Known rows, with every step that occurs
panebu -> bagegi: [-0.47  0.38  2.86  0.35 -0.48 -0.46 -0.03  0.39  0.14  1.51  1.71 -1.99
 -0.32  0.24  0.26  0.81  0.94  0.21  0.88  1.04 -1.91  0.24 -0.23  3.12]
gogidov -> dere: [-1.41 -0.76 -2.07 -0.40  0.11  0.59  0.18  1.66 -2.40  0.40 -0.66 -2.18
 -1.75 -0.60 -0.22  1.37 -1.41 -0.49 -0.29  1.93 -0.77 -0.19 -1.23 -0.64]
lemod -> risavi: [-1.35  1.37 -0.96 -2.01 -0.06 -0.18 -0.26  0.05  2.80 -1.23 -0.59 -2.47
  2.38 -0.15  0.40 -2.10 -0.65 -0.44  0.91 -0.68  0.64 -3.75 -1.92 -0.88]
dere -> lemod -> risavi -> bagegi -> panebu: [ 4.60 -0.15 -1.25 -0.62  1.95  0.20 -1.80  0.49 -0.38 -1.57 -0.94 -5.50
  3.55  0.23  0.40 -1.50  1.12 -0.47 -0.60  1.28 -2.10 -2.90  0.53  1.48]
gesotun -> bagegi -> risavi -> lemod: [ 0.16  0.98 -1.83 -2.02 -1.20 -0.30 -0.74  0.19 -1.09 -2.11  1.30  2.22
  0.96  0.08  0.39  0.55 -0.48  1.64  0.77 -0.28 -0.42  2.32  2.66 -0.50]
dere -> bagegi -> panebu: [ 3.95 -0.35  4.65  2.55  1.99  0.46  0.56  1.31 -1.23 -0.09 -0.59 -3.55
 -0.53 -0.33 -0.04 -0.94  1.57 -1.03 -0.58  0.19 -1.40 -3.22  1.02  1.49]
gogidov -> dere -> bagegi: [ 1.12 -0.33  1.32  1.92  0.93  0.59  0.94  2.85 -3.27  0.93  0.58 -2.78
 -2.42 -1.38 -0.13  2.59 -0.15 -1.12 -0.91  0.89 -1.36 -3.59 -0.34  1.65]
gesotun -> bagegi -> risavi: [ 3.72  0.84  0.89 -0.25 -1.82 -0.06 -0.55  0.97 -1.36 -2.62  1.52 -0.45
 -0.86  0.04 -0.06  0.01  0.36  0.85  1.14 -1.43  0.28  6.35  1.27 -1.44]
menimot -> dere -> lemod -> panebu -> bagegi -> risavi: [ 0.71  0.98  0.53 -3.21 -0.37 -0.10 -1.58  0.35 -1.90 -1.85  3.74 -3.67
  0.28  0.27  0.70 -3.40 -1.19 -0.19  0.46  0.00 -5.89  6.10  0.98  4.99]
lemod -> dere -> bagegi: [-0.19  1.11  1.71  0.17  2.29 -0.24  1.37  0.96 -0.63  1.32  1.66 -2.13
 -1.76 -0.44  0.39 -0.28  0.35 -0.69 -1.31 -0.02 -1.46 -5.51  0.59  0.62]
lemod -> risavi -> bagegi: [ 2.99  0.84 -2.02  0.55  0.34 -0.51 -0.48  0.47  0.17 -0.38  0.21 -1.87
  3.92 -0.14  0.46  0.01  0.46  0.63  0.72  0.95 -0.67 -4.21 -0.36 -0.46]
menimot -> dere -> bagegi: [ 1.94  1.23  3.12  1.76  2.44 -0.32  0.81  1.29 -4.37 -0.25  0.68  1.81
 -1.38 -0.61  0.33 -0.42 -1.87 -0.14 -0.70 -2.34 -3.82 -2.19  0.82  3.79]
panebu -> lemod: [ 3.99 -0.70 -0.47  2.00 -0.27  0.12 -1.75 -0.82  3.20  0.56  1.79 -2.20
  0.57  0.61 -0.34  0.10 -2.30  0.07  0.17 -0.02 -0.29  0.09  0.54  1.09]
simu -> dere -> lemod -> panebu -> bagegi: [-4.03 -0.77  0.68 -5.11 -0.26  0.08 -0.52  1.24 -0.54  0.20  3.45 -5.27
 -0.61 -0.19  0.79 -1.45  2.30 -1.37  0.43  2.30 -5.31 -0.40  0.82  8.57]
simu -> dere -> bagegi: [ 0.01 -0.41  3.20  0.91  1.15  0.40  0.56  1.97 -2.28  0.65  0.55 -0.30
 -1.62 -0.79  0.09  0.54  2.46 -0.90 -0.36 -0.25 -3.65 -4.36  0.94  5.78]
risavi -> bagegi -> dere -> lemod -> panebu: [ 1.94 -0.57 -2.62 -2.70 -0.79  0.00 -0.99  0.84 -2.62 -1.30  3.46 -4.18
  2.71  0.18  0.45 -0.33  1.04 -1.15 -1.20  1.52 -5.25  3.16  2.29  0.98]
risavi -> bagegi -> panebu -> lemod -> dere -> simu: [ 4.55  1.04 -0.94  0.80  3.68 -0.13 -1.41 -0.35  2.14  0.97  1.10 -0.59
 -0.53  1.82 -0.25 -0.87 -2.81 -0.62 -1.49  1.80 -0.75 -2.58  0.82  0.95]
bagegi -> risavi: [ 3.01  0.38 -0.01  0.73 -1.36  0.36 -1.18 -0.23  0.30 -1.43  0.50 -0.79
  0.73  0.29 -0.28 -1.34  0.14  0.37  0.35 -0.38 -0.79  5.03  0.28 -1.26]
lemod -> panebu: [-1.94 -0.20 -1.14 -2.96 -0.68 -0.12  1.13  0.43  0.39 -0.80  1.90 -3.30
  0.55 -0.47  0.47 -2.37  0.08 -0.78  0.92  1.59 -0.34 -1.36  0.25  0.35]
dere -> lemod: [ 0.14 -0.63 -1.30 -2.08  0.64  0.42 -1.60 -0.11 -0.12 -0.77  0.73 -1.63
 -0.17 -0.01  0.20  0.68  0.18 -0.81 -1.76 -0.63 -0.83  1.61  0.95  3.14]
gogidov -> dere -> simu: [-1.69  0.76 -1.34 -1.06  1.42  0.63 -0.21  1.76 -1.05  0.05 -0.57  2.11
 -2.99  0.18 -0.40  2.05 -2.65 -1.51 -1.23  1.01  0.84  0.02 -1.71  1.65]
menimot -> dere -> simu: [-0.94  2.47  0.24 -1.36  2.84 -0.25 -0.26  0.17 -2.22 -1.15 -0.53  6.87
 -1.98  0.93  0.07 -0.85 -4.12 -0.42 -0.96 -2.35 -1.50  1.43 -0.57  3.58]
menimot -> dere: [-0.52  1.19 -0.32 -0.62  1.67 -0.41  0.14 -0.11 -3.71 -0.91 -0.63  2.99
 -0.67  0.14  0.25 -1.90 -3.19  0.60 -0.12 -1.75 -3.51  1.15  0.01  1.35]
gesotun -> bagegi -> panebu: [ 2.45  0.04  2.54 -0.51  0.72 -0.03  0.51  1.29 -2.05 -1.96 -0.76 -2.61
 -1.42  0.04  0.03 -0.72  0.71  0.08  0.69 -0.17  0.18  0.98  1.17 -0.61]

Rows
[ 1.26  1.42 -0.15 -0.88  3.40  0.11 -1.31 -0.61  3.61  0.45  0.64 -1.02
 -1.70  1.84 -0.28 -2.15 -3.48 -1.39 -1.47  0.62  0.13 -1.94 -0.29  0.90]
bagegi -> panebu -> lemod -> dere -> simu
[-1.12  0.90  2.44 -1.44 -2.03 -0.41  0.22  0.88 -1.29  0.30  3.40 -4.22
  1.51  0.64  0.25 -0.87  1.02 -0.72  0.68  1.44 -6.11  3.62  0.13  0.13]
lemod -> panebu -> bagegi -> dere
[ 3.67 -0.70 -2.64 -0.98  2.00  0.64 -1.64  1.65 -2.09 -1.24 -1.35 -7.21
  2.22 -0.16  0.24 -0.41  0.14 -0.89 -0.74  2.65 -2.57 -3.07 -0.35  0.67]
gogidov -> dere -> lemod -> risavi -> bagegi -> panebu
[-5.99  2.59 -3.00 -4.41  3.13 -0.39 -0.09 -0.56  1.73  0.68  0.44  5.20
 -0.96  1.23  0.38 -0.40 -2.67 -0.37 -1.89  0.71  0.50 -4.57  0.40  1.11]
risavi -> lemod -> dere -> simu
[ 2.82  2.71 -0.37  0.15  0.48 -0.25 -1.36  0.91 -0.26 -1.08  0.43  3.01
  2.97  1.29 -0.19  1.18 -0.92 -0.83 -0.90 -0.60 -2.47  0.91 -0.56 -0.65]
lemod -> risavi -> bagegi -> dere -> simu
[ 5.11  1.33  2.06  1.43  2.58 -0.02 -1.33  0.30  1.93 -1.42  0.20 -5.15
  2.00  0.23  0.19 -3.97 -3.62 -0.70  0.48 -1.80 -3.32 -5.45 -0.69  2.48]
menimot -> dere -> bagegi -> panebu -> lemod -> risavi
[-1.89 -0.84 -2.29 -4.80 -0.13  0.27 -0.31  0.35  0.43 -1.49  2.62 -4.76
  0.32 -0.46  0.62 -1.78  0.10 -1.55 -0.62  0.92 -1.18  0.19  1.08  3.12]
dere -> lemod -> panebu
[ 5.57  0.84  1.23  2.19  0.58  0.18 -1.19  0.13  1.98  0.25  3.24 -4.40
 -0.56  0.34 -0.16 -1.47 -1.11 -0.21 -0.68 -0.40 -2.50  0.16  1.25 -0.20]
panebu -> lemod -> dere -> bagegi -> risavi
[-1.65  1.79 -2.36 -4.38  1.79 -0.10 -1.66 -0.17 -0.16 -2.70 -0.34 -1.26
  1.68  0.02  0.71 -2.99 -3.03 -0.55 -0.74 -2.59 -2.90 -1.40 -0.94  3.13]
menimot -> dere -> lemod -> risavi
[-3.16 -0.91 -0.76 -4.31 -0.40  0.22 -0.24  1.88 -1.22  0.47  3.50 -7.80
 -1.23 -0.61  0.65  0.28  0.07 -1.51  0.06  3.25 -3.34  0.29 -0.15  5.35]
gogidov -> dere -> lemod -> panebu -> bagegi
[ 3.71  1.48 -1.17  1.08 -0.88 -0.45 -1.13  0.66 -1.51 -0.78  0.46 -1.25
  4.79  0.67  0.00  0.26  0.65  0.21  0.01  0.22 -4.54  0.62 -0.12 -3.25]
lemod -> risavi -> bagegi -> dere
[-2.38  0.11  1.83 -2.09 -0.93 -0.56  0.95  0.72  0.50  0.80  3.38 -4.82
  0.25 -0.20  0.65 -1.35  1.04 -0.48  1.62  2.37 -2.33 -0.97  0.02  3.53]
lemod -> panebu -> bagegi
[-1.20  0.94 -2.13 -3.97  0.46  0.20 -1.73 -0.01  2.66 -2.02  0.01 -3.63
  2.22 -0.13  0.51 -1.48 -0.44 -1.15 -0.60 -1.11 -0.03 -2.33 -0.97  2.18]
dere -> lemod -> risavi
[-3.83  2.41  0.91 -3.34 -0.15 -0.47 -0.44  0.63  0.21  0.15  3.05  2.42
  1.30  1.43  0.33  0.45 -1.01 -1.15 -0.52  1.30 -4.01  1.19  0.78  3.12]
risavi -> lemod -> panebu -> bagegi -> dere -> simu
[-1.05  1.25 -1.28 -2.79  0.52 -0.29  0.52  0.62 -2.46 -1.89  2.78  0.07
  1.65 -0.52  0.92 -3.51 -2.13  0.21  0.34  0.19 -4.60 -1.91  2.44  2.84]
menimot -> dere -> bagegi -> risavi -> lemod -> panebu
[-0.16  2.41  3.66  0.14 -0.06 -0.23 -0.99  0.82 -0.36  0.48  1.65  2.94
 -0.47  1.62 -0.35  1.81 -0.54 -1.18 -0.90 -0.53 -3.37  4.74 -0.55  2.28]
panebu -> bagegi -> dere -> simu
[ 2.89 -0.58 -1.28 -1.75  2.17  0.49 -1.93  0.92 -1.42 -1.54 -1.50 -5.10
  2.85  0.27  0.36 -2.02  2.33 -0.79 -0.51  1.67 -4.38 -3.79  0.64  4.05]
simu -> dere -> lemod -> risavi -> bagegi -> panebu
[ 2.01  0.01 -0.84 -0.25  2.35  0.05 -1.03 -0.97  2.83  0.91  0.84 -5.97
 -0.48  1.22 -0.16 -3.25 -2.39 -0.30 -0.58  1.44 -1.66 -2.58  0.30 -1.63]
bagegi -> panebu -> lemod -> dere
[ 5.66 -1.19  1.12  2.33  0.86  0.48 -1.90 -0.71  2.67  0.03  0.34 -5.13
  0.70  0.88 -0.51 -1.72 -1.75 -0.47  0.19  0.80 -0.98 -0.09  0.62  0.29]
bagegi -> panebu -> lemod
[ 0.94  2.46  2.01 -1.07 -0.22 -0.22 -0.41  1.56 -1.98 -1.91  1.06  4.75
 -1.62  1.23 -0.42  2.23 -1.03 -0.86 -0.83 -2.28 -1.00  5.57  0.51 -0.13]
gesotun -> bagegi -> dere -> simu
[-3.05  1.42 -0.49 -1.51  2.69 -0.44  1.02  0.47 -0.54  1.61  1.64 -0.04
 -0.30 -0.36  0.70  0.03 -0.18  0.01 -1.54  0.65 -1.78 -8.22  1.84  1.13]
risavi -> lemod -> dere -> bagegi
[-5.93  1.26 -3.97 -4.02  2.04 -0.58  0.38 -1.05  0.61  1.16  0.50  0.72
  0.44  0.50  0.61 -1.29 -1.35  0.81 -1.13  1.71 -1.38 -5.51  1.15 -1.39]
risavi -> lemod -> dere
[ 2.16 -0.20 -4.78 -1.48  0.90  0.23 -1.66  1.56 -1.70 -0.74  0.46 -4.67
  2.41 -0.64  0.41  1.55 -0.39 -0.37 -0.84  1.82 -1.76 -3.09 -0.48  1.51]
gogidov -> dere -> lemod -> risavi -> bagegi
[ 0.03  1.72 -1.32 -1.22  2.54 -0.13 -1.14 -0.68  4.00  0.88  1.79  0.86
 -1.89  1.48 -0.22 -0.72 -4.01 -1.10 -1.46 -0.05  0.62 -1.72 -0.33  1.34]
panebu -> lemod -> dere -> simu
[-3.96  3.05 -0.97 -3.48  1.86 -0.48 -1.02 -0.50  2.06  0.78  1.96  3.14
 -0.54  1.59  0.40 -0.58 -1.74  0.00 -1.03  1.14 -1.46 -0.77  0.44  2.40]
panebu -> bagegi -> risavi -> lemod -> dere -> simu
[ 6.60  0.98 -1.44  2.56 -1.15 -0.32 -2.41  0.08  0.69 -0.35  1.84 -3.22
  5.17  1.10 -0.25  0.49 -1.13  0.23  0.13  0.28 -4.90  0.65  0.37 -2.67]
panebu -> lemod -> risavi -> bagegi -> dere
[-2.26  0.10 -2.58 -5.24  1.40 -0.06 -0.25  0.29 -2.53 -2.26  2.15 -2.27
 -0.18 -0.31  0.81 -3.27 -2.38 -0.97 -0.81 -0.47 -4.00  1.07  1.12  4.35]
menimot -> dere -> lemod -> panebu
[ 6.29 -0.74  1.68  1.46  0.33  0.10 -1.22  0.36  1.20 -1.15  1.15 -4.59
 -0.79  0.64 -0.29 -0.43 -1.50  0.10  0.91 -0.12 -0.07  1.02  1.53  0.35]
gesotun -> bagegi -> panebu -> lemod
